What can hang from each mark:
kunut: vabu
vabu: kunut sobo
sobo: dibib lepu
lepu: kunut
sopel: vabu
bizez: dibib vabu
dibib: bizez kunut
lazo: sopel zavi

Every row comes from one small tree of marks. The marks that hang from a mark follow it in brackets, in alphabetical order. Every link used is in the known rows. Which tree was each row made from?
Known rows:
sopel[vabu[sobo[dibib]]]: [ 0.01 -0.13  0.19 -0.12 -0.36  0.19  0.02  0.19 -0.15  0.09 -0.06 -0.14
  0.17 -0.03  0.19  0.01 -0.01 -0.15  0.13 -0.06 -0.12  0.08  0.22 -0.15]
lepu[kunut[vabu[sobo[dibib[bizez]]]]]: [-0.12 -0.17  0.11  0.20 -0.14 -0.02 -0.17  0.13 -0.27  0.17  0.01 -0.37
  0.12 -0.39 -0.06  0.10 -0.06  0.02  0.01  0.16  0.00 -0.11  0.16 -0.19]
vabu[kunut sobo[dibib[bizez] lepu]]: [-0.25 -0.06 -0.21 -0.19  0.14  0.03 -0.32  0.32 -0.05  0.10  0.04 -0.16
 -0.16 -0.23  0.24 -0.01  0.03 -0.02  0.09  0.29  0.19 -0.05 -0.02  0.21]
lazo[sopel[vabu] zavi]: [ 0.25  0.12  0.17 -0.31 -0.32  0.28  0.32  0.05  0.08  0.08  0.08 -0.03
  0.44  0.13 -0.10 -0.02  0.14 -0.04 -0.16  0.02 -0.07 -0.04 -0.12 -0.13]
sobo[dibib lepu[kunut]]: [-0.12  0.13  0.02  0.19  0.18  0.15 -0.33  0.00 -0.22 -0.01 -0.17 -0.38
 -0.16 -0.02  0.12  0.16 -0.03 -0.07  0.05  0.23  0.12  0.00 -0.03  0.32]
sopel[vabu[kunut]]: [-0.06 -0.12  0.09 -0.36 -0.24  0.14  0.07  0.01 -0.05 -0.12 -0.21  0.35
  0.20  0.12 -0.07 -0.02  0.04 -0.10  0.02  0.13 -0.02 -0.04 -0.17 -0.04]
dibib[bizez kunut[vabu[sobo[lepu]]]]: [-0.19 -0.24  0.12 -0.13  0.01 -0.06 -0.29  0.19  0.08  0.02  0.02 -0.42
  0.17 -0.18 -0.21  0.02  0.00  0.14  0.06 -0.02 -0.17 -0.03  0.19 -0.13]
bizez[vabu]: [ 0.08 -0.09 -0.02 -0.21 -0.10 -0.05  0.23 -0.05 -0.05 -0.11 -0.09 -0.18
  0.10  0.08 -0.03  0.02 -0.02 -0.09  0.00  0.15  0.05  0.14 -0.07  0.27]
kunut[vabu]: [ 0.00 -0.18  0.05 -0.05 -0.07 -0.07  0.04 -0.07 -0.08 -0.12 -0.07 -0.04
  0.13  0.00 -0.15  0.11  0.01  0.05  0.07  0.00  0.01 -0.19  0.03 -0.21]
vabu[sobo]: [-0.02 -0.09  0.07 -0.02 -0.12  0.03  0.10  0.18  0.05  0.09  0.03 -0.14
  0.17 -0.11  0.05 -0.01 -0.01 -0.05  0.03 -0.03 -0.18  0.07  0.18 -0.07]
sopel[vabu[kunut sobo[dibib lepu]]]: [-0.15 -0.12  0.05 -0.36 -0.20  0.25 -0.13  0.27 -0.10 -0.10 -0.24 -0.08
  0.10  0.06  0.20  0.10  0.06 -0.17  0.19  0.21 -0.01  0.03  0.03  0.15]
sobo[dibib[bizez kunut] lepu]: [-0.26  0.03 -0.04  0.14  0.20  0.02 -0.49  0.12 -0.09  0.13  0.02 -0.33
 -0.22 -0.13  0.11 -0.04 -0.02  0.13  0.06  0.03  0.20  0.05  0.01  0.23]
kunut[vabu[sobo]]: [ 0.02 -0.26  0.10 -0.05 -0.18 -0.07  0.11  0.12 -0.01 -0.05  0.00 -0.19
  0.29 -0.08 -0.12  0.11 -0.01 -0.01  0.11 -0.02 -0.21 -0.09  0.23 -0.27]
bizez[vabu[sobo[dibib lepu]]]: [ 0.01 -0.08 -0.08 -0.22 -0.03  0.06  0.01  0.19 -0.11 -0.09 -0.07 -0.61
  0.06  0.06  0.20  0.12 -0.01 -0.17  0.18  0.18  0.05  0.19  0.13  0.42]
dibib[bizez[vabu[sobo]] kunut]: [-0.11 -0.21  0.10 -0.09 -0.20 -0.08  0.06  0.18  0.04  0.08  0.04 -0.33
  0.35 -0.16 -0.06 -0.17 -0.06  0.02 -0.02  0.03 -0.08  0.31  0.06  0.16]
sobo[lepu]: [-0.05  0.05 -0.06 -0.17  0.18  0.03 -0.15  0.04  0.04 -0.08 -0.03 -0.25
 -0.13  0.07 -0.01  0.05  0.03 -0.02  0.04  0.08  0.02  0.01  0.03  0.14]
sopel[vabu[sobo]]: [ 0.03 -0.13  0.23 -0.28 -0.38  0.10  0.15  0.16  0.01  0.01 -0.03 -0.11
  0.30  0.00 -0.02 -0.02 -0.02 -0.12  0.02 -0.08 -0.30  0.15  0.21 -0.17]
sopel[vabu[kunut sobo]]: [-0.06 -0.19  0.16 -0.36 -0.35  0.18  0.14  0.18  0.00 -0.08 -0.17  0.21
  0.36  0.02  0.01 -0.02  0.02 -0.14  0.04  0.12 -0.21  0.06  0.00 -0.07]
kunut[vabu[sobo[dibib[bizez]]]]: [-0.06 -0.23 -0.01  0.01 -0.16 -0.08 -0.13  0.22 -0.16  0.13  0.15 -0.33
  0.00 -0.32  0.05  0.06 -0.01  0.04  0.10  0.02  0.09 -0.16  0.24 -0.23]
lazo[sopel[vabu]]: [ 0.17  0.09  0.20 -0.35 -0.15  0.19  0.26  0.02  0.04  0.13  0.03  0.16
  0.32  0.19 -0.06 -0.04  0.12 -0.15 -0.06 -0.08 -0.14  0.07  0.00 -0.14]
bizez[dibib vabu]: [ 0.06 -0.20 -0.08 -0.16 -0.22 -0.09  0.08  0.14 -0.04 -0.18 -0.21 -0.23
 -0.01  0.08  0.04 -0.08  0.02 -0.12  0.11  0.10  0.20  0.07 -0.06  0.28]
vabu[sobo[dibib[bizez kunut] lepu]]: [-0.25 -0.05  0.03  0.10  0.06  0.06 -0.43  0.30 -0.02  0.18  0.09 -0.43
 -0.05 -0.21  0.17 -0.06 -0.04  0.07  0.08  0.02  0.02  0.12  0.19  0.17]

Which tree is each row?
[-0.11  0.01  0.27 -0.10 -0.18  0.29 -0.16  0.17 -0.23  0.02 -0.21 -0.46
  0.12 -0.03  0.06  0.11 -0.04 -0.19  0.06  0.16 -0.19  0.12  0.21  0.13] : sopel[vabu[sobo[dibib lepu[kunut]]]]
[-0.23 -0.09 -0.11 -0.09  0.10  0.15 -0.20  0.25 -0.04 -0.05 -0.14 -0.11
 -0.03 -0.03  0.28  0.13  0.05 -0.10  0.19  0.27  0.09 -0.03  0.01  0.25] : vabu[kunut sobo[dibib lepu]]
[ 0.22  0.02  0.25 -0.33 -0.43  0.30  0.41  0.21  0.14  0.11  0.10 -0.11
  0.62  0.05 -0.05 -0.05  0.10 -0.09 -0.10 -0.01 -0.28  0.03  0.10 -0.21] : lazo[sopel[vabu[sobo]] zavi]
[-0.13 -0.14  0.02 -0.29 -0.32  0.10 -0.08  0.25 -0.16  0.11 -0.05  0.12
  0.06 -0.24  0.16 -0.08  0.01 -0.08  0.04  0.16  0.06  0.01  0.01 -0.06] : sopel[vabu[kunut sobo[dibib[bizez]]]]
[ 0.02 -0.27 -0.01 -0.17 -0.30 -0.07  0.15  0.30  0.03 -0.13 -0.14 -0.37
  0.15 -0.01  0.10 -0.10  0.00 -0.16  0.15  0.06  0.00  0.14  0.11  0.19] : bizez[dibib vabu[sobo]]
[-0.08 -0.20  0.20  0.30 -0.19  0.10 -0.06  0.10 -0.29  0.05 -0.16 -0.28
  0.26 -0.18  0.01  0.21 -0.07 -0.05  0.14  0.15 -0.11 -0.11  0.18 -0.16] : lepu[kunut[vabu[sobo[dibib]]]]
[-0.09 -0.24 -0.05 -0.31 -0.19  0.06  0.26  0.14  0.02 -0.13 -0.15  0.00
  0.36  0.02  0.05 -0.01  0.01 -0.14  0.05  0.30 -0.06  0.13 -0.07  0.29] : bizez[vabu[kunut sobo]]
[-0.08 -0.05  0.11 -0.20 -0.03  0.08  0.06  0.13 -0.05 -0.10 -0.17 -0.63
  0.25  0.02 -0.08  0.07 -0.06 -0.17 -0.02  0.36 -0.21  0.24  0.10  0.43] : bizez[vabu[sobo[lepu[kunut]]]]
[-0.08 -0.12 -0.24 -0.20 -0.03 -0.06 -0.03  0.04 -0.19 -0.03 -0.06  0.01
 -0.08 -0.11  0.14 -0.01  0.02 -0.04  0.02  0.37  0.42  0.03 -0.29  0.39] : sobo[dibib[bizez[vabu[kunut]]]]
[-0.20 -0.10 -0.05 -0.28  0.07  0.10 -0.09  0.26  0.11 -0.11 -0.14 -0.05
  0.11  0.01  0.08  0.04  0.04 -0.07  0.08  0.24 -0.11  0.02  0.02  0.19] : vabu[kunut sobo[lepu]]
[-0.11 -0.14 -0.08 -0.16  0.06 -0.09 -0.29  0.25 -0.11  0.07  0.10 -0.54
 -0.14 -0.28  0.03  0.12  0.03  0.02  0.10  0.09  0.07 -0.12  0.23 -0.09] : kunut[vabu[sobo[dibib[bizez] lepu]]]
[-0.16 -0.17  0.07  0.00 -0.08  0.15 -0.14  0.19 -0.07 -0.08 -0.18 -0.56
  0.21  0.07  0.18  0.05 -0.02 -0.10  0.20  0.11 -0.04  0.28  0.12  0.47] : bizez[vabu[sobo[dibib[kunut] lepu]]]
[-0.07 -0.07  0.11 -0.01  0.12  0.02 -0.15 -0.06 -0.13 -0.18 -0.23 -0.35
  0.08  0.03 -0.26  0.24 -0.02 -0.01  0.03  0.25 -0.09 -0.15  0.04  0.02] : sobo[lepu[kunut[vabu]]]
[-0.09 -0.34 -0.08 -0.25 -0.28 -0.01  0.13  0.36  0.01 -0.19 -0.30 -0.03
  0.19  0.01  0.13 -0.10  0.01 -0.16  0.17  0.30  0.10  0.07 -0.09  0.27] : bizez[dibib vabu[kunut sobo]]
[-0.17 -0.04 -0.07 -0.08  0.06  0.01 -0.32  0.07 -0.14  0.00 -0.06 -0.46
 -0.10 -0.03  0.12 -0.03 -0.02  0.02  0.05  0.12  0.28  0.17 -0.06  0.47] : sobo[dibib[bizez[vabu] kunut] lepu]
[-0.13  0.08  0.01  0.06  0.11  0.04 -0.34  0.22 -0.18  0.21  0.07 -0.57
 -0.13 -0.33  0.10  0.04 -0.08 -0.04 -0.05  0.27  0.00  0.08  0.18  0.20] : vabu[sobo[dibib[bizez] lepu[kunut]]]
[-0.10 -0.15 -0.19 -0.61  0.05 -0.07  0.00  0.23  0.06 -0.07 -0.02 -0.30
  0.11 -0.13 -0.04 -0.05  0.03 -0.07 -0.03  0.38  0.07  0.12 -0.11  0.40] : dibib[bizez[vabu[kunut sobo[lepu]]]]
[-0.15 -0.16  0.25  0.02 -0.41  0.13 -0.18  0.23 -0.12  0.24 -0.01 -0.16
  0.19 -0.21  0.10 -0.15 -0.06  0.03  0.05 -0.13 -0.08  0.17  0.19 -0.14] : sopel[vabu[sobo[dibib[bizez kunut]]]]
[-0.16 -0.28  0.07 -0.13 -0.19  0.02 -0.12  0.35  0.09 -0.19 -0.30 -0.51
  0.18  0.12  0.10 -0.09 -0.01 -0.08  0.23  0.03 -0.08  0.22  0.12  0.38] : bizez[dibib[kunut] vabu[sobo[lepu]]]
[-0.14  0.15 -0.06  0.09  0.24  0.02 -0.46  0.07 -0.23  0.11  0.00 -0.43
 -0.30 -0.23  0.04  0.07 -0.06  0.01 -0.06  0.28  0.23  0.00 -0.04  0.26] : sobo[dibib[bizez] lepu[kunut]]
[-0.16 -0.17  0.34  0.13 -0.41  0.27 -0.09  0.17 -0.11  0.10 -0.16 -0.11
  0.33  0.01  0.15 -0.02 -0.06 -0.05  0.17 -0.12 -0.21  0.18  0.20 -0.08] : sopel[vabu[sobo[dibib[kunut]]]]
[-0.09 -0.13  0.03 -0.07 -0.11 -0.07 -0.03 -0.01 -0.01  0.00 -0.02 -0.18
  0.18 -0.09 -0.13 -0.15 -0.04  0.09 -0.06  0.08  0.09  0.21 -0.10  0.24] : dibib[bizez[vabu] kunut]
[-0.27 -0.07  0.08  0.21  0.02  0.19 -0.32  0.24 -0.04  0.06 -0.09 -0.39
  0.07 -0.03  0.22  0.05 -0.02 -0.02  0.21  0.00 -0.09  0.14  0.20  0.21] : vabu[sobo[dibib[kunut] lepu]]
[-0.16 -0.29  0.20  0.04 -0.16 -0.07 -0.11  0.18  0.02  0.10  0.08 -0.16
  0.33 -0.25 -0.19 -0.05 -0.05  0.16  0.03 -0.05 -0.19 -0.03  0.18 -0.28] : dibib[bizez kunut[vabu[sobo]]]
[-0.16 -0.26 -0.15 -0.45 -0.12 -0.01 -0.01  0.37  0.04 -0.28 -0.31 -0.26
  0.05  0.09  0.12 -0.04  0.07 -0.18  0.22  0.35  0.09  0.05 -0.05  0.43] : bizez[dibib vabu[kunut sobo[lepu]]]
[-0.14 -0.21  0.12  0.06 -0.06 -0.10 -0.18  0.01 -0.03  0.05  0.01 -0.06
  0.15 -0.16 -0.23 -0.02 -0.02  0.21  0.04 -0.06  0.03 -0.09  0.00 -0.20] : dibib[bizez kunut[vabu]]
[-0.19 -0.11 -0.15 -0.01 -0.05  0.01 -0.14  0.29 -0.09  0.16  0.06  0.07
 -0.02 -0.31  0.23 -0.06 -0.01  0.01  0.03  0.25  0.20 -0.05 -0.03  0.08] : vabu[kunut sobo[dibib[bizez]]]
[-0.19 -0.32  0.27  0.16 -0.21  0.03 -0.02  0.12  0.01 -0.03 -0.10 -0.11
  0.48 -0.03 -0.09  0.07 -0.02  0.06  0.14 -0.09 -0.26 -0.02  0.21 -0.24] : dibib[kunut[vabu[sobo]]]
[-0.05  0.00  0.32 -0.27 -0.20  0.23 -0.06  0.16 -0.10 -0.02 -0.20 -0.41
  0.23  0.01 -0.13  0.04 -0.05 -0.17 -0.02  0.14 -0.40  0.16  0.18  0.07] : sopel[vabu[sobo[lepu[kunut]]]]
